What can hang from each mark
Z_934: Z_655
Z_307: Z_594
Z_514: Z_655
Z_594: Z_307 Z_655
Z_803: Z_198
Z_193: Z_655
Z_655: Z_193 Z_594 Z_803 Z_934 Z_991

Each row was made from one small tree. Brackets hold a mark, then the marks that hang from it, in the order of their numbers. Every link used is in the known rows. Write each row's tree.
Known rows
[Z_594 Z_307 [Z_655 [Z_803 Z_198] Z_934 Z_991]]: [-0.093 -0.180 -0.357 -1.486 -0.573  0.000 -1.969 -0.111 -1.131 -0.995
 -1.251  1.284 -0.663 -0.826  3.246  3.441  4.864  1.483  1.565 -0.575
  1.135  3.329  3.287  0.795  0.049 -2.247  3.585 -1.006  2.486 -1.052
  1.625]
[Z_594 Z_307 [Z_655 Z_193 Z_991]]: [-0.519 -0.306 -0.550 -0.573 -1.456  1.056 -1.178 -0.362 -0.130 -2.219
 -0.762  1.296  0.797  0.614  1.985 -1.119  3.341  1.500  0.990 -0.170
  1.130  3.779  2.966  2.557 -0.464 -1.520  1.195 -2.321  3.564 -0.850
  2.568]
[Z_307 [Z_594 [Z_655 Z_193 [Z_803 Z_198] Z_934 Z_991]]]: [ 0.258  0.732  1.468 -1.284 -2.124  0.046 -1.501 -0.333  0.382 -2.527
 -1.308  2.215  1.870 -1.028  3.762  2.950  5.061 -0.502  3.111 -0.783
  0.508  3.152  4.093  1.126 -0.368 -3.710  3.040 -1.931  3.828 -0.017
  1.320]
[Z_655 Z_193 Z_594 [Z_803 Z_198] Z_934 Z_991]: [ 1.703 -0.579  2.394 -0.929 -2.201 -0.614 -2.255 -0.793  0.727 -0.434
  0.303  0.851  0.961 -1.467  3.005  2.107  3.937  0.220  2.906 -1.647
 -0.761 -1.231  3.464  0.158  0.804 -2.678  1.922  0.204  1.942 -1.533
 -1.480]
[Z_594 Z_655]: [-0.173  0.562 -0.255  0.352 -1.197  0.730 -0.057  0.006  0.087 -1.570
 -1.249 -0.062 -0.622 -0.357 -0.394  0.213  1.028  0.386  0.718 -0.349
  1.360  1.273  0.953  0.703  0.693 -1.116  0.964 -0.609  0.774  1.072
  1.265]
[Z_655 Z_193 [Z_594 Z_307] Z_934]: [-0.102 -1.399  1.056 -0.509 -0.709  0.170 -2.018 -2.320  0.354 -1.344
  1.840  0.450  0.303  0.346  2.712 -1.535  0.776  1.230  0.540 -0.970
 -0.017  2.262  1.574  1.964 -1.010 -0.909  0.048  0.172  2.876 -2.483
 -0.191]
[Z_514 [Z_655 Z_594]]: [ 1.313 -0.709  1.818  0.904  0.640  0.801  1.302 -1.587  0.003 -2.762
  1.226 -1.576 -0.885 -0.368  0.290 -1.979 -1.319  0.300 -0.128 -0.903
  1.031 -0.150  0.043  0.066  1.180 -0.995 -0.908  3.072  0.383  0.270
 -0.846]
[Z_514 [Z_655 [Z_594 Z_307] Z_803 Z_934 Z_991]]: [ 0.695 -1.126  2.121 -0.624  0.475  0.311  0.066 -1.989 -0.596 -2.094
  2.562 -0.113 -0.917 -0.160  2.813 -0.707  1.617  1.238  0.646 -1.893
  0.816  2.036  1.791  2.683  1.373 -3.013  0.454  2.946  3.212 -1.413
  0.091]
[Z_803 Z_198]: [ 0.631 -0.412 -0.321 -0.805  0.243 -0.056 -0.628  0.451 -0.418 -0.005
 -1.321 -0.021 -0.075 -0.979  1.162  1.740  1.076  0.052  0.166  0.697
 -0.005 -0.304  0.737 -2.547 -0.649  0.954  1.259 -0.250 -1.210 -0.319
 -0.688]
[Z_655 Z_934]: [-0.269 -0.234  0.270 -0.399 -0.234  0.190 -0.496  0.145 -0.305 -0.220
  0.003  0.520  0.451 -0.564  0.963 -0.326  1.112  0.302  0.762 -1.116
 -0.575  0.541  0.522  1.078  0.148 -2.016  0.322 -0.164  1.721 -0.697
  0.100]
[Z_307 [Z_594 [Z_655 Z_934 Z_991]]]: [-1.646  0.428  0.261 -1.070 -0.551  2.022 -0.433 -0.605  0.668 -2.619
 -0.944  1.481  0.778 -0.667  2.426 -0.574  2.612  0.048  1.223 -2.044
  0.523  4.182  2.052  2.642 -0.521 -3.967  1.201 -0.208  5.331 -0.103
  2.393]
[Z_934 [Z_655 Z_193 [Z_594 Z_307] Z_803]]: [ 1.164  0.668  1.969  1.253 -0.590 -0.778 -0.628 -2.002  1.301 -0.543
  3.870 -0.043  0.719  1.511  1.299  0.201 -0.389  0.469  1.479  0.254
 -0.056  0.784  1.235  1.423 -0.776 -0.136  0.581 -0.118  0.007 -0.217
 -0.289]
[Z_934 [Z_655 Z_991]]: [-0.035  0.176 -0.086  0.295  0.609  1.523  0.160  1.008  1.193 -0.588
  1.098  0.693  1.206 -0.192  0.387 -1.656  0.928  0.607  1.475 -1.646
 -1.257  0.018  0.473  1.033 -0.511 -2.586  0.530 -0.834  1.984  0.800
  0.904]
[Z_514 [Z_655 Z_934]]: [ 0.790 -0.853  1.171  0.405  0.974  0.913  1.106 -0.109 -1.090 -2.438
  0.119 -0.239  0.478 -0.914  0.702 -1.796  0.733  0.791  0.709 -1.115
  0.236  1.017  0.859  1.195  0.550 -3.491  0.009  0.897  2.002 -0.120
  0.519]
[Z_514 [Z_655 Z_594 [Z_803 Z_198]]]: [ 2.812 -0.179  2.505  0.782  0.345 -0.751  0.903 -1.160 -0.376 -1.992
  0.641 -1.401 -1.015 -0.963  0.679  2.188  0.322  0.110  0.657  0.210
  1.212 -1.177  1.130 -2.122  1.333 -0.207  1.084  3.074 -2.261  0.890
 -1.838]
[Z_193 [Z_655 Z_594]]: [-0.499 -1.752  1.555  0.202 -0.589  0.681  0.682 -2.053  1.192 -0.942
  2.800 -0.284 -0.461 -0.441  1.777 -1.223 -0.832  0.562  1.316 -0.633
  1.499 -0.949  0.797  0.509  0.898 -1.045 -0.732  1.193  0.178 -0.573
 -2.680]
[Z_934 [Z_655 Z_803]]: [ 0.845  1.465  1.222  1.327  0.099 -0.653  0.543  0.215  0.699  0.338
  2.264 -0.014  0.769  0.451 -0.464  1.390 -0.269 -0.403  1.600 -0.088
 -0.522 -0.832  0.425  0.480  0.240 -1.250  0.824 -0.462 -1.159  1.437
 -0.108]
[Z_655 Z_193 [Z_594 Z_307] Z_803 Z_934 Z_991]: [ 0.116 -0.772  1.924 -0.936 -1.272 -0.649 -2.123 -2.016  0.324 -0.740
  2.603  1.225  0.524  0.167  3.255  0.229  2.683  0.890  1.741 -1.617
 -0.347  1.228  2.617  3.233  0.628 -2.467  0.687  0.253  3.675 -2.182
 -0.237]

Which tree is each row?
[ 0.226  0.680  0.730  0.235 -1.744 -0.897 -1.292 -1.108 -0.939 -1.647
  0.551  1.358  0.473  0.377  1.725  1.656  3.195  0.791  1.653  0.367
  1.136  3.566  3.059  2.795  0.040 -2.274  1.953 -2.173  2.432 -0.753
  1.927] => [Z_594 Z_307 [Z_655 Z_193 Z_803 Z_934]]
[-0.255  0.163  0.790 -0.623 -1.928  0.043 -1.614 -0.486 -0.582 -1.793
  0.386  2.107  0.750  0.033  2.561  0.996  4.587  1.000  2.384 -0.783
  0.799  3.527  3.690  3.915  0.622 -3.803  2.168 -2.377  4.360 -1.190
  2.280] => [Z_594 Z_307 [Z_655 Z_193 Z_803 Z_934 Z_991]]
[-0.993 -1.879  1.954 -1.204 -0.224  0.272 -0.527 -2.519  0.692 -0.347
  4.033  1.104 -0.313 -0.091  4.354  0.008  1.910  1.464  1.876 -1.798
  1.167  1.222  2.789  3.159  1.339 -3.464  0.567  0.677  3.119 -2.270
 -1.774] => [Z_193 [Z_655 [Z_594 Z_307] Z_803 Z_934 Z_991]]
[-0.851  0.798  1.186 -0.123 -1.562  0.875 -0.702 -1.009  0.405 -3.061
 -0.626  1.462  1.539 -0.121  2.042 -0.368  1.981 -0.423  1.891 -0.713
  0.742  3.986  2.386  2.095 -1.340 -3.191  0.942 -1.479  4.163 -0.048
  2.080] => [Z_307 [Z_594 [Z_655 Z_193 Z_934]]]
[ 2.258  0.543  2.711  1.318 -0.696 -1.124  1.143 -0.135 -0.969 -2.019
  1.203  0.039  1.384  0.189  0.000  0.304  1.204 -0.257  1.515  0.801
  0.602 -0.054  1.930  0.930  1.120 -1.679  0.457 -0.456 -0.107  1.074
  0.054] => [Z_514 [Z_655 Z_193 Z_803]]
[ 0.450  0.689  1.602  0.032 -2.941  0.004 -1.139  0.262 -0.148 -1.951
 -0.217  1.619  1.413 -0.700  1.358  0.887  4.825  0.355  3.456 -1.748
  0.304  1.081  3.784  3.321  1.542 -4.968  2.183 -2.373  4.208  0.149
  1.793] => [Z_594 [Z_655 Z_193 Z_803 Z_934 Z_991]]
[-1.699 -2.755  0.710 -1.377  0.153  1.624 -0.572 -2.279  0.966 -0.990
  3.274  1.154 -0.369 -0.167  4.737 -1.975  1.587  2.313  1.353 -2.090
  0.895  2.055  2.132  2.872  0.245 -3.278  0.035  0.693  4.297 -2.702
 -1.322] => [Z_193 [Z_655 [Z_594 Z_307] Z_934 Z_991]]
[ 0.875  1.295  1.677  0.727 -2.822 -0.759 -0.984 -0.112 -0.528 -1.986
 -0.162  1.276  1.083 -0.449  0.718  1.684  3.276  0.156  2.904 -0.667
  0.711  1.169  3.019  2.524  1.383 -3.659  1.702 -1.960  2.261  0.444
  1.200] => [Z_594 [Z_655 Z_193 Z_803 Z_934]]
[ 0.451  1.198  1.354 -0.751 -2.190 -0.435 -1.175 -0.361  0.310 -2.130
 -1.444  1.703  1.490 -0.511  2.817  3.253  4.112 -0.840  2.420  0.321
  1.007  2.648  3.618 -0.033 -0.708 -1.669  2.566 -1.674  1.907  0.733
  1.397] => [Z_307 [Z_594 [Z_655 Z_193 [Z_803 Z_198] Z_991]]]
[ 1.920  0.710  1.787  0.770 -0.027 -0.467 -0.205 -0.794  1.253  0.118
  1.923 -0.874 -0.026 -0.519  0.780  2.628 -0.160  0.135  1.702 -0.297
 -0.112 -1.814  0.490 -2.166  0.017 -0.143  1.571  1.163 -2.149  1.029
 -1.756] => [Z_934 [Z_655 Z_594 [Z_803 Z_198]]]
[ 0.397  0.160 -0.247 -0.737 -0.549 -0.435 -1.474 -0.645 -1.263 -1.117
 -1.097  0.653 -0.979 -0.444  2.538  3.925  3.203  1.203  1.154  0.599
  1.512  3.505  2.440 -0.142 -0.429 -1.062  3.239 -0.884  0.556 -0.796
  1.097] => [Z_594 Z_307 [Z_655 [Z_803 Z_198] Z_934]]
[ 0.432  1.020  0.688  0.649 -1.645 -1.090 -0.839 -1.188 -0.606 -1.487
  0.551  0.902  0.065  0.977  0.995  1.951  2.234  0.399  1.101  1.456
  1.687  3.022  2.379  1.934 -0.070 -0.088  1.563 -2.064  0.733  0.006
  1.760] => [Z_594 Z_307 [Z_655 Z_193 Z_803]]
[-0.973 -1.937  1.466 -0.592 -0.686  1.394  0.202 -1.362  1.715 -1.049
  2.908  0.302 -0.079 -0.638  2.494 -1.940  0.830  1.060  1.706 -1.832
  0.915 -1.090  1.585  1.414  1.225 -2.384 -0.350  1.039  2.316 -0.773
 -2.366] => [Z_193 [Z_655 Z_594 Z_991]]
[ 0.176  0.075  0.048  0.259 -2.301  0.945 -0.743  0.291  0.458 -2.303
 -1.161  1.267  1.203 -0.472  0.700 -1.066  3.426  0.525  2.247 -0.678
  0.403  1.336  2.944  2.194  0.620 -2.836  1.175 -2.207  3.394  0.377
  1.797] => [Z_594 [Z_655 Z_193 Z_991]]
[ 0.490 -0.067  0.563  0.782 -0.430  1.132 -0.438  0.995  1.350 -1.014
  1.152  1.563  2.686 -0.273  0.911 -2.508  1.972  0.484  2.732 -1.199
 -1.631  0.022  1.680  1.563 -0.575 -2.971  0.626 -2.219  2.881  0.507
  0.988] => [Z_934 [Z_655 Z_193 Z_991]]
[-0.357  2.200  1.350  0.040 -1.012 -0.450  0.509 -1.366  0.056 -1.640
  0.032  0.482 -0.196  0.500  0.522  2.840  0.482 -1.358  0.643  0.266
  1.709  2.779  1.071  1.165 -0.071 -0.756  1.079  0.237  0.365  1.669
  1.580] => [Z_307 [Z_594 [Z_655 Z_803]]]
[-0.088 -2.572  1.147 -2.095  0.239  0.075 -0.979 -2.185  0.376 -0.464
  2.725  1.232 -0.571 -0.901  5.413  1.843  3.209  1.796  1.871 -1.057
  1.206  1.011  3.272  0.557  0.492 -2.303  1.840  0.540  2.070 -2.381
 -2.377] => [Z_193 [Z_655 [Z_594 Z_307] [Z_803 Z_198] Z_934 Z_991]]
[ 2.663 -1.058  3.094 -0.182 -1.267  0.021 -0.536 -0.794 -0.234 -2.927
  0.538  0.381  1.147 -1.822  2.893  0.615  3.832  0.851  2.963 -1.690
 -0.027 -0.788  3.543  0.304  1.393 -4.094  1.459  1.221  2.211 -0.697
 -1.075] => [Z_514 [Z_655 Z_193 Z_594 [Z_803 Z_198] Z_934 Z_991]]
[ 1.584 -0.274  1.359 -1.118 -1.596 -0.946 -1.842  0.712 -0.388 -0.206
 -0.427  1.764  1.986 -1.530  2.654  2.640  5.054  0.223  2.939 -0.766
 -1.069 -0.480  3.642  0.219  0.357 -2.965  2.392 -2.090  2.104 -1.038
 -0.436] => [Z_655 Z_193 [Z_803 Z_198] Z_934 Z_991]
[ 0.570 -1.138  1.217 -0.893 -0.373 -0.616  0.242 -0.241 -0.346  0.240
  1.297  1.332  0.521 -1.374  3.208  3.167  2.918  0.501  2.599  0.307
  1.149 -0.811  2.504 -0.734  0.529 -2.685  2.040 -1.050 -0.301 -0.713
 -2.435] => [Z_193 [Z_655 [Z_803 Z_198] Z_934]]
[-1.519 -2.552  0.742 -0.954  0.398  1.221 -0.189 -2.874  0.858 -0.942
  3.474  0.251 -0.446  0.106  3.815 -1.555  0.127  1.970  0.813 -0.863
  1.395  1.994  1.319  2.038 -0.239 -1.918 -0.173  1.041  2.521 -2.429
 -2.031] => [Z_193 [Z_655 [Z_594 Z_307] Z_934]]
[ 1.437 -0.654  2.987  0.067 -0.437  0.287  0.556 -1.154  0.060 -2.559
  1.895 -0.435 -0.237 -0.952  1.538 -0.814  1.592  0.596  1.728 -2.766
  0.286 -0.364  1.671  2.226  2.619 -4.708  0.499  2.753  2.744 -0.016
 -0.596] => [Z_514 [Z_655 Z_594 Z_803 Z_934 Z_991]]
[ 0.342 -0.646  2.413  0.322 -1.080 -0.692  1.118 -2.145  1.115 -0.308
  3.592 -0.269 -0.578  0.058  1.564  1.289 -0.406  0.187  1.653 -0.171
  1.709 -1.699  1.328  1.128  2.019 -1.032  0.131  1.267 -0.782  0.104
 -2.977] => [Z_193 [Z_655 Z_594 Z_803]]
[ 1.300  0.234  1.151 -0.547 -2.740 -0.119 -1.832  0.786 -0.390 -1.810
 -1.650  1.959  1.347 -1.692  2.396  2.854  6.060  0.493  3.616 -0.900
  0.234  1.011  4.378  0.964  1.049 -4.006  3.313 -2.748  2.966  0.037
  1.008] => [Z_594 [Z_655 Z_193 [Z_803 Z_198] Z_934 Z_991]]
[ 0.044  1.964  1.880  0.620 -2.254 -0.931  0.191 -1.344  0.322 -2.196
  0.082  0.805  1.254  0.673  0.809  2.164  1.371 -1.240  1.793  0.784
  1.355  2.729  2.227  1.697 -0.298 -1.147  1.062 -1.294  1.043  1.460
  1.613] => [Z_307 [Z_594 [Z_655 Z_193 Z_803]]]
[ 0.659 -1.754  1.655 -0.159  0.144  0.947 -0.017 -1.926  0.044 -3.314
  1.653 -0.062  0.214  0.428  2.481 -3.308  1.155  1.475  0.274 -0.816
  0.718  2.204  2.066  1.791  0.084 -1.392 -0.340  1.227  3.091 -1.206
  0.509] => [Z_514 [Z_655 Z_193 [Z_594 Z_307] Z_991]]
[ 0.480 -0.138  0.254 -1.332 -1.713 -0.104 -2.326 -0.062 -0.990 -1.687
 -1.088  2.195  0.731 -0.852  3.641  2.784  5.880  1.341  2.443 -0.178
  0.843  3.317  4.353  1.326 -0.205 -2.817  3.440 -2.743  3.041 -1.445
  1.452] => [Z_594 Z_307 [Z_655 Z_193 [Z_803 Z_198] Z_934 Z_991]]
[ 0.716  0.229  1.900 -0.420 -1.983 -0.832 -1.003  0.287 -0.049 -0.383
  0.831  1.714  1.923 -0.686  1.930  0.654  3.775 -0.020  2.926 -1.438
 -0.969 -0.287  2.906  2.606  1.323 -3.806  1.270 -1.775  3.266 -0.692
  0.336] => [Z_655 Z_193 Z_803 Z_934 Z_991]
[ 1.361 -0.210  1.293 -0.239 -0.383 -0.428 -1.826 -1.125  1.539 -0.416
  2.130  0.656  1.036  0.090  3.064  1.281  2.298  1.002  2.138 -0.214
 -0.457  0.512  2.689 -0.217 -1.212 -0.507  2.011 -0.315  0.595 -0.640
 -0.663] => [Z_934 [Z_655 Z_193 [Z_594 Z_307] [Z_803 Z_198] Z_991]]
[ 0.231  0.278  1.229  0.201  0.585  0.111 -0.574 -1.633  1.591  0.081
  3.426 -0.174 -0.122  0.962  1.624 -0.002  0.201  0.827  0.993 -1.470
 -0.335  0.675  0.881  1.709 -0.022 -1.239  0.789  1.134  1.273 -0.137
 -0.021] => [Z_934 [Z_655 [Z_594 Z_307] Z_803 Z_991]]
[ 1.036  0.291  0.340 -0.436 -1.539 -0.828 -1.993 -0.534 -1.316 -1.538
 -0.908  1.402  0.268 -0.277  2.733  3.522  4.407  1.133  1.951  0.934
  1.380  3.298  3.650  0.354 -0.692 -1.270  3.376 -2.419  1.109 -0.838
  1.313] => [Z_594 Z_307 [Z_655 Z_193 [Z_803 Z_198] Z_934]]
